(in the rows, 128 means zero)
Known rows, with every step that occurs
tibed/nifufek/foves/komad/seros: [109 166 106 149 143 156 146 145 110  79 146 168 158 107 170 163 149 125
 106 103 115 101 162  62]
nifufek/foves/komad/lemela: [ 88 153 102 153 154 160 137 136 100  83 146 162 154 110 165 111 115 132
 104 111 132  55 128  65]
seros/komad/nifufek/tibed/lemela: [113 101 105 142 137 169 163 110 102 142 144 150 112 123 174 138 114 147
 229 127 146  92  90  74]
foves/lemela: [ 98 119 101 151 144 162 160 148  86 117 147 161 142 118 170 138 128 119
 157  97 149  79 130  70]
tibed/lemela/seros/komad: [103 124 111 103 135 154 141  76 105 114 159 185 155 109 181 134 121 144
 216 136 129 121 100  69]
komad/nifufek/foves/lemela: [102 125  98 164 149 164 163 152  80 121 136 154 107 142 163 103 107 142
 158 106 140  70 115  85]
tibed/nifufek/foves/lemela/komad/seros: [101 137 101 152 141 173 138 105  93 100 163 151 159 111 179 168 146 126
 167 104 130 106 163  74]
foves/lemela/seros: [105 135 103 137 144 156 156 115  83 117 148 163 146 118 184 116 129 128
 181 113 142  92 128  75]
komad/seros: [121 131 113 142 136 166 149 128 110 107 138 161 136 116 166 148 127 124
 156 110 123 108 149  75]
lemela/seros: [109 147 112 130 149 147 156 114  97 115 142 154 132 110 178  96 134 142
 160 121 151 109 128  71]
seros/komad: [102 122 103 131 143 162 152 150  95 135 146 163 130 102 171 140 137 145
 160 112 133 109 101  68]
foves/nifufek/tibed/komad/seros: [130 144  98 177 141 158 145 125 127 154 143 137 123  98 189 120 190 135
 187 115 135  90 158  63]
seros/komad/nifufek: [116 109  99 137 143 169 164 147  85 146 133 167 110 117 169 153 122 151
 179 116 137 119  82  79]
lemela/seros/komad/nifufek: [122 125 100 122 144 162 162 115  84 147 133 170 116 118 182 133 122 160
 206 134 131 131  83  84]
komad/lemela/seros: [108 140 112 136 150 160 149  82 100 105 148 164 144 111 182  99 112 129
 161 129 147 102 142  76]
seros/komad/lemela/tibed/nifufek: [109 100 109 134 153 161 148  97  88 111 178 153 143 105 178 185 147 132
 154 128 132 119 143  75]
komad/foves/lemela/tibed: [101  78 106 123 154 137 146 140  77 114 150 130 140 152 178 139 101 135
 170 111 133  87 105  78]
komad/lemela/foves/nifufek: [106 149  96 146 161 176 149 139  87 103 156 154 128 115 158 143 146 164
 110 124 183 107 141  71]
foves/nifufek/tibed/komad: [111 143  93 182 154 148 154 142 117 161 148 130 110  92 187  84 199 145
 167 107 169  75 139  53]
lemela/tibed: [107 103 115 137 154 142 149 132  89 105 156 122 119 123 164 123 146 140
 151 117 145  89 129  74]
nifufek/tibed/lemela/foves/komad/seros: [104 135 111 121 135 162 142 105 108  66 147 142 167 128 158 183 125 142
 175 128 148  80 142  61]
lemela/foves/komad: [ 91 146 101 120 153 152 152 162  81  78 136 152 151 117 151 168 139 156
 108 109 173  94 114  56]
seros/komad/foves/nifufek/tibed/lemela: [109 115  94 131 146 158 144 137 112 158 154 146 129 118 190 118 128 166
 205 125 138 102  79  61]

Rows
[119 143  90 112 152 151 142 145  92 162 144 167 133 115 201 118 134 177
 183 131 124 142  71  71] -> lemela/seros/komad/foves/nifufek
[106  99 103 155 156 151 152 136  68 110 149 126 105 153 164 108 118 149
 172 118 127  61 115  92] -> komad/nifufek/foves/lemela/tibed
[122 129  99 149 138 180 129  84 114 130 162 133 150  99 191 156 170 143
 227 123 148  99 131  67] -> foves/nifufek/tibed/lemela/komad/seros
[114 107 113 156 143 161 170 106 108 124 137 137 107 131 169 108 112 136
 206 118 170  78 117  71] -> komad/nifufek/tibed/lemela
[117 154 103 149 149 156 151  95 111 133 161 140 131 104 191  83 166 153
 207 130 162  89 133  64] -> foves/nifufek/tibed/lemela/seros
[ 94 155 103 146 150 149 147 119  87 107 150 151 135 125 179  67 121 144
 163 118 129  73 133  78] -> nifufek/foves/lemela/seros
[114 112 106 154 145 146 163 123 106 139 124 165 110 122 166 125 136 128
 172 107 169 105 116  67] -> tibed/komad/nifufek
[104  89  95 141 150 158 145 137  64 130 157 137 111 145 169 138 121 160
 197 128 102  75  89  94] -> seros/komad/nifufek/foves/lemela/tibed
[ 88 157 101 145 152 147 142 166  97  91 139 151 141 109 162 101 136 143
 107 102 135  65 114  59] -> nifufek/foves/komad
[104 151  95 162 160 147 154 147 107 138 149 117 111 107 167 100 195 174
 150 119 197  88 140  54] -> lemela/foves/nifufek/tibed/komad
[101 128 101 147 155 161 146 127  86 121 137 131 106 121 165  94 124 163
 165 114 165  96  94  79] -> lemela/komad/nifufek/foves
[116 153  95 177 156 163 162 165 101 151 150 119 106  97 184  89 181 154
 151 107 164  75 132  62] -> foves/nifufek/tibed
[ 91 146 103 166 152 156 163 152  92 104 159 155 133 116 168 113 141 127
 120  95 151  85 161  67] -> tibed/nifufek/foves/lemela
[113 126  88 125 151 160 144 177  93 160 143 166 126 113 187 135 136 168
 154 115 132 128  70  66] -> seros/komad/foves/nifufek
[110 112 116 144 158 139 161 126  92 101 164 130 125 113 169 153 165 130
 132 110 159 112 158  68] -> lemela/tibed/nifufek
[105 147 103 130 149 158 143  93  93  90 144 178 174 104 187 143 119 124
 149 125 140  89 124  67] -> foves/komad/lemela/seros
[120 144  89 130 155 151 148 144  99 175 144 131 119 114 210  86 141 184
 201 135 129 116  79  69] -> lemela/seros/komad/foves/nifufek/tibed
[107 133 107 116 140 156 145  83 101 116 148 176 123 132 171  96  99 166
 218 145 121 111  86  84] -> tibed/lemela/seros/komad/nifufek/foves
[ 92 145  96 131 144 158 142 124  83 126 157 163 142 118 184  92 123 158
 185 127 106  87 104  81] -> nifufek/foves/lemela/seros/komad
[ 95 116 108 135 147 160 138  89  99 102 147 149 125 128 161 111 111 154
 194 120 167  95  94  75] -> tibed/lemela/komad/nifufek/foves
[ 99 120 109 141 158 155 139 104  93 100 181 140 129 114 172 133 141 148
 134 133 119 101 148  78] -> seros/komad/lemela/tibed/nifufek/foves
[ 92 129 109 155 155 151 150  95 112 108 147 123 125 121 159 100 133 148
 153 130 192  75 161  61] -> nifufek/tibed/komad/lemela/foves
[108 144 104 117 141 163 144 142  91  70 134 162 164 123 151 203 130 145
 130 117 140 108 135  66] -> lemela/foves/komad/seros
[ 92 110  96 142 145 169 143 122  76 124 155 148 157 105 182 156 139 127
 185  99 165  90 110  70] -> foves/lemela/komad
[102  93 107 144 149 149 149 132  73 108 161 134 138 128 171 146 140 126
 171 109 135  73 130  78] -> foves/lemela/tibed
[111 139 102 164 148 163 154 126 114 132 160 139 123 104 178 104 167 145
 179 114 167  77 131  59] -> foves/nifufek/tibed/lemela
[110 125 101 145 151 152 150 137 117 139 147 135 125 126 185  91 126 153
 179 117 161  87 107  59] -> komad/foves/nifufek/tibed/lemela
[ 97 110 105 116 153 149 138 131  94 125 135 136 141 122 180 123 106 150
 164 109 169 119  84  63] -> lemela/komad/foves
[113 141 110 141 150 144 137 126  99  69 160 139 156 118 169 175 161 131
 122 115 101  93 162  69] -> lemela/tibed/nifufek/foves/komad/seros
[118 114  97 156 145 169 171 146  91 161 133 131  96 115 179 122 129 157
 199 121 143  93  89  77] -> seros/komad/nifufek/tibed
[ 98 105 102 133 146 151 155 156  88 124 135 159 143 141 178 126  87 128
 156  99 142  93 105  69] -> komad/foves/lemela
